Each row was made from one small tree. The marks that hang from a mark follow it in brackets, in alphabetical order. Every link used is in the known rows. Write each row's tree.
Known rows
runi(meluve zugiv): [  0  -3  12   0   1   3  -1  -3 -13  -2  15  -2  17   3   3   0   1   5
   4   0  -2  -5  -3  14 -12  -1  -6   1 -22   5  -4  -1  -3  -2   2   3
  -4   3  -4   7  -9  -6   2   9   1   1 -15  12  -1   9  13   3]
sifu(runi(zugiv)): [  0   0 -14  15  -1  -2   0  -1  -5  -2  -3  -3   2   3   3  -4   0   0
  -2  -2  -9  -2  -3   6  11  -3  -3  -5   1  -4  -5  -1   3   0   4   4
  -3  -2   1  -8  -8   1   8   1  -1  -2  -8  10   0   7   7   3]
dibitun(pase runi(meluve)): [ -1   5  10  -3  -1  10   6   6  -4  -5   5  -3   5   9   1  -5   0 -10
   5   0  -5   4   0   1 -22  -5   8   2   0  -3   0   3   1  -3  -5  -1
  -3   0   3  -1   4  -4  -6  12   0   1   5   0  -1   2   6   4]
foza(pase(meluve(rupanub) moda nuges)): [  0   5 -12  -7   1 -13   2  -3  10   1  13   5  16  16  -2   3   0  -5
  -3   8   0  -3  -2  -7  -5   2   4   6   2 -11   3  -3   3  -2 -13  -1
 -22   6   2  -8  -7  12  -9 -19  -1   2   7  -9   2  -1  -7  -3]
pase(meluve moda(runi(sifu)) nuges): [  0   3 -28 -15   5  -2   1  -6  -1   2   1   1  10   8  -7   3  -4  -8
   0   7   4  -2  -4 -13   5   2   4   1   8  -6   6   0  -1  -1  -9   1
  -3  -2   2  -4  -2   1   8 -28   0  -7   1  -7   1  -3  -6  -7]
pase(meluve(rupanub) moda nuges): [  1   6 -26  -9   4  -2   2  -7   7   3  12   1  -2  16  -1   5  -3  -8
   0   6   3  -3  -7 -10  -6   3   5   6   2 -14   2   2   0  -1 -15   3
 -10   7   3   2  -9  12   1 -34   0  -1  -1  -8   1   0  -4  -4]
pase(meluve(rupanub) moda(runi(dibitun)) nuges): [  1   6 -24 -15   3   3   0  -8   2   5   1   2  -3   6  -4   5  -4  -7
  -4   5  10   2  -4  -7   2   5   6   2   8 -12   4   4  -2   2 -10   2
   5   3   1   4  -4   9   0 -29   0  -2   5 -15   0   3  -4  -5]
pase(meluve(rupanub) moda(runi(dibitun foza)) nuges): [  1   7 -21 -12   2   4   0  -5   3   6  -2   3  -8   1  -4   6  -4  -6
  -2   2  11   2  -2 -11   4   5   5   1  11  -6   4   4  -3   0  -9   0
   7   4   3   8  -1   9   1 -28   0  -1   7 -17   0   1  -7  -5]
pase(meluve moda(runi(dibitun foza zugiv))): [  0   2 -12  -4   3   5   2  -5  -4   2  -3   6  -3   0  -5   3  -3  -5
  -1  -2   3   2   0 -14  10   3   2  -3  -1   9   1  -1  -5  -2  -1  -2
   8   1   1   1   0  -1  -1 -17  -1  -1  -5  -5   0   6  -8   0]
foza(pase(meluve moda(runi(dibitun)) nuges)): [ -1   7 -12 -13   1  -8   2  -2  -2   1   4   6  20  11  -6   1  -1  -6
  -4   9   3  -1  -2  -8   3   2   3   1   5  -5   5  -3   0   0  -9  -3
 -16   2   1 -13  -4   6  -5 -11  -2   1  11 -12   2   2  -9  -5]
runi(dibitun(pase) foza meluve(rupanub) sifu zugiv): [  1 -12  44   6  -2   9  -4   4  10   2  -1  -5 -32 -21   3   3   2  11
  -2  -4   9   7   6  14  -3   1  -6   6 -17   3   0   3  -3   7  10  -4
  22  -1  -7  13  17 -12  -1  23   0   7  -7   8  -2 -10  -7   2]
rupanub(meluve): [  1   1 -14   3  -2  -1   0  -8  -4  -4   8  -3   2  18   6  -3   3   4
  -1   1  -5  -6  -3  14 -20  -1   1   5 -15 -19  -4   0   4   1  -2   5
  -2   3  -2   4  -8  11 -22   8   2  -5  -3  10   3  -1  14   3]
sifu(runi): [  0   3 -28  15  -1  -2   2  -1  -6  -3  -4  -3   5   4   2  -5   0   0
   1  -3 -12  -6  -3   6   9  -3   1  -3   8 -18  -4   0   5   1   0   3
  -7  -1   2 -10  -6   5   1  -1   0  -4  -2   9   0   5   9   2]
runi(dibitun zugiv): [ -1   3   6  -1  -1   4  -2  -2 -13  -2  -1  -4 -19  -5   0  -4   2   4
  -6   4   2   2  -7  11   1  -2  -6  -6 -23   3  -3   0  -1  11   8   3
  -3  -1  -5  -4  -9  -3   7  19  -1   5  -8   3   0   5   2   2]
dibitun(pase(meluve(rupanub) moda)): [  1   5  -4   0   3   2   5  -2  12  -3  14   0  -7  18   1   0  -1  -7
   0   2  -8   6  -7 -11  -6   0   5   5   1 -13   0   2   2  -2  -9   1
  20   5   2  -4  -1   3  -8 -16   0   3  -1  -1   1  -2  -4   2]
dibitun(pase(meluve) runi(foza sifu zugiv)): [ -2  -3  31   1   2   5   5   7  13  -3  -1  -3 -25  -3   0  -2  -1  -8
   0 -10  -3   8   4 -19  -8  -5   5  -1   9  20   0   2   1  -2   1  -4
   1  -5   4   4  12 -11   5   7  -2  -1  -6   0   1  -9  -9   5]
sifu(runi(dibitun(pase) zugiv)): [ -1   3  -1  12  -3   4   0   2  -7  -2  -6  -5 -16  -3   1  -5   0  -1
  -6   0  -4   6  -3   8  13  -3  -3  -7  -1  -7  -3   2   3   6   6   1
   9  -3   0 -11  -2  -2   8  12  -2   2  -3   4  -1   5   0   2]
pase(meluve(rupanub) moda(runi(foza zugiv)) nuges): [  1   3 -14 -12   3   1  -1  -5   5   6   3   4  -1   6  -3   7  -4  -6
  -1   2   7   2  -2 -14   3   6   2   2   9   6   3   2  -4  -5  -7   2
   9   4   4  10  -5   7   6 -31   0  -2   1 -14   0   1  -5  -4]
moda(runi(foza meluve(rupanub) sifu zugiv)): [  1 -11  13   1   1   3  -5  -3   2   2  -6   0   9 -12   3   1   1  11
   3  -7   2  -3   5   9   2   2  -3   0   1   8  -1   0  -3  -1  10   4
  23  -3  -5  14   5  -7  -2   5   4  -5  -4   6  -2  -2  12   3]
pase(moda): [  1   5 -39   3   2  -2   2  -3  -6  -3   1   2   9  13   0  -2  -1  -3
   5  12 -11  -7  -7  -3  -4   0   1   0 -15 -12  -1  -4   1  -1  -4   2
  -8   2   2 -13  -9   7   0 -11   1   3   1   5   0   1  -1  -2]
foza(pase(moda(runi) nuges)): [ -1   8 -20 -10   0 -11   0   0  -5   0   0   5  28  14  -3  -1   0  -3
  -1  16  -2  -2  -3  -2   0   2   1   0  -1  -5   5  -5   2  -2  -5   0
 -13   0   2 -17  -8   9  -1  -5   0   2  17  -9   2   0  -5  -6]

Which tree is each row?
[  0   5 -20  17  -4   2   1   3  -9  -1 -14  -1 -17 -11   0  -3   1   2
   1  -6  -4  -2   0   6  15  -2   0  -5   9 -12  -3   1   3   4   5  -2
  -7  -2   1  -6   2   3   1   9  -1   1   3   4  -1   5   0   0] : sifu(runi(dibitun foza))
[  0  -3  16   5  -2  -3  -1   4  -6   1   8   7  19  -1   0   4   1   5
   8   2   1  -3   4   2  -5   3  -8   3 -18  19  -1  -5  -5  -9   2  -6
 -10   5   1   5   0  -4  -1   7   0   6  -3   5   0   5  -5  -2] : runi(foza(pase(moda)) meluve zugiv)
[ 1  1  2 -5 -1  0 -2  0 -5  2 -2  4 23 -3  1  1  1  6  5 -4  3 -3  4  8
 -2  3  1  2 13  0  1  0 -2 -4  1  2 12  2 -2 10  0  2 -9  3  3 -1 12 -4
 -1  4 12  0] : moda(runi(foza(pase(nuges)) meluve(rupanub)))
[ 1 -5  5 18 -3 -3 -1  3  3  2  1  2  9 -5  4  1  2  5  2 -8 -2 -2  6 10
  7  1 -4  2  5 -1 -5  0  1 -6  2 -2 -2  3  1  5  1  3 -3  2 -1  1 -3  7
 -1  7  5  3] : sifu(runi(foza(pase) meluve(rupanub) zugiv))
[  0 -10  19   5   0  -1   0   5  11   0  -3   0  -1 -10   3   0   2   2
   2  -5   2  -3  11   3 -15  -1   2   4  -5  12  -3  -1   0  -2   2  -2
 -24  -2  -1  11   8  -2  -7  10   1   0  -3   4   0  -5   4   6] : dibitun(runi(foza(pase) meluve(rupanub) sifu zugiv))
[  0  -1   4  13  -3  -3  -1   5  -7   1   0   1  12  -5   1   1   1   2
   3  -4  -1  -3   4   6   9   0  -6  -1   5   4  -2  -1   0  -7   2  -3
 -11   1   3   0   1   0   4   5  -1   0  -1   5  -1   7   1  -1] : sifu(runi(foza(pase(nuges)) meluve zugiv))
[ -1  -8  14   1   2 -13  -2   4  12   1   0   3  -6  -7  -3   4   1   4
  -1   3   1  -2   3 -12   6   0  -6   0  -8  20   2  -6   1  -1   3  -5
 -16  -3   1  -3   6  -5  10  -1  -2   1  -5   3   2 -14 -17  -4] : runi(foza(pase(meluve moda nuges)) sifu zugiv)
[ -1 -10  19   8   0 -13  -3   4  11  -1  -3   1  -5 -10   1  -1   3  10
   0  -1  -5  -4   3  -4   5  -2  -8  -1  -9  18  -1  -7   2   1   9  -3
 -11  -4  -2  -4   5  -7   5  14   0   2  -5  10   2 -13  -8   0] : runi(foza(pase) sifu zugiv)
[ -1  -8  20   3   0 -13  -4   5   8   0  -3   0  -5  -9   0   0   3   9
   0   3  -1  -2   3  -4   4  -2  -8  -1  -7  19   1  -6   2   2   7  -3
 -14  -5  -1  -4   4  -6  12  14  -1   2  -1   6   2 -14 -10  -3] : runi(foza(pase(nuges)) sifu zugiv)
[ 0 -7 -2 -4  3 -1 -3 -4 -3 -2 -9 -3  8 -2  1 -4  1  6 -3  1 -5 -1 -1  6
  6 -1 -2 -6 -3  5 -1 -2  1  4 10  7 17 -8 -5 -2 -4 -7  5  6  3 -6 -4  7
  0 -3 12  2] : moda(runi(sifu zugiv))
[  0 -10  12   6   0   4   0   3   8   0  -4  -3  -6 -12   4   0   1   1
   4  -6   1  -4   8   5 -16  -2   2   3  -6  11  -4   0  -1  -2   3   0
 -18  -2  -1  14   6  -3  -2   8   2  -2  -8   7  -1  -4   8   6] : dibitun(runi(foza meluve(rupanub) sifu zugiv))
[  1   0  34  -7  -3  11  -3  -1  -5   1  11  -5 -14  -4   3   2   1   3
  -5   4  11  10  -3  20 -11   2  -5   3 -21  -4   0   6  -4   7   3   1
  18   4  -5   9   0  -3   1  17  -1   8  -3  -2  -1   4   3   1] : runi(dibitun(pase(nuges)) meluve(rupanub) zugiv)
[  0  -2  11  -7  -1   9  -3   3  -9   0 -13  -2  -1 -15  -3  -1   0   6
   2  -2   7   3   3   8   5   0   0  -2   9  -4   5   2  -2   4   8  -2
  22  -6  -4   3  12  -9   0  18   2  -2  10  -1  -1  -3   2  -3] : moda(runi(dibitun(pase(nuges)) foza meluve sifu))
[  1   3 -21  15  -2  -7   2   3   5   2  -5   3   0   1   1   0   0  -1
   2  -4  -4  -3   2  -4  13   0   1   1  19  -9  -1  -1   4  -5  -5  -3
 -11   2   5  -5   0   8  -3 -12  -1  -1   5  -2   0   2  -4  -1] : sifu(runi(foza(pase(meluve(rupanub) moda nuges))))
[  0  -2  -6  -1   0   4  -3   0  -7  -1 -20  -1  -8 -17  -2  -4   1   8
  -1  -3   0  -2   1   5  11  -1   1  -6   7  -3   1  -1   0   8  11   1
  13  -8  -5  -1   7  -4   0  15   3  -3   7   1  -1  -4   4   0] : moda(runi(dibitun foza sifu))
[ -2  -3  12  -2   4   6   6   4  15  -3   1  -3 -14   7  -1  -2  -3 -15
  -3   2  -4   8   2 -18  -9  -3   6   0  -5  11   1   1   2  -3  -3  -2
   0  -5   4  -6   9  -8   3  -6  -3   0  -7   0   1  -8 -11   3] : dibitun(pase(meluve moda) runi(sifu zugiv))
[  0   7   0 -13   0   8   0  -2 -12  -1  -6  -2  -2   0  -3  -4  -1  -1
  -4   0   2   6  -5   3   6  -1   4  -6  11  -7   3   3  -1   7   3   3
  22  -3  -3  -4  -2  -3   0   8   1  -2   9  -8   0   4   6  -1] : moda(runi(dibitun(pase(meluve nuges))))
[  1  -1  22  -4  -2  12  -3   0  -7   2  -7   0  -5 -11   1   0   1   6
  -1  -5   8   7   3  10   3   3  -3  -3   0   9   0   4  -5   2  10   1
  37   0  -4  13   4  -6  -3  16   2   2   4  -4  -2   6   7   2] : moda(runi(dibitun(pase) foza meluve(rupanub) zugiv))
[  0   5   2  -8   0 -14   2  -3   8  -1  15   3  15  12   0   1   2   0
  -3   0   0  -4  -3  -2  -7   0   3   5   9 -10   1   0   4   1 -12   1
 -22   6   0  -4  -8  10  -8  -8  -1   0   5  -7   2   0   2   0] : foza(pase(meluve(rupanub) nuges))
[ 0 -2 -2 18 -2  2  0  3 -9  0 -2 -1  4 -7  2  0  0  3  5 -8 -4 -4  3  7
  9 -1 -5 -2  3  2 -5  0  0 -6  4 -2 -4  1  2  5  0 -3  5  5  0 -2 -8 11
 -2  8  6  1] : sifu(runi(foza meluve zugiv))
[ -1  10  10 -12   0   6   7   5   1  -4   5  -4 -11  10  -2  -3  -2 -16
   0  -1  -1   7  -3 -14 -16  -5  10  -1  16   2   2   6   2  -2 -10   0
  -8  -1   6  -2   2  -1   4   0  -2  -1   6 -11   1  -2  -1   1] : dibitun(pase(meluve nuges) runi)
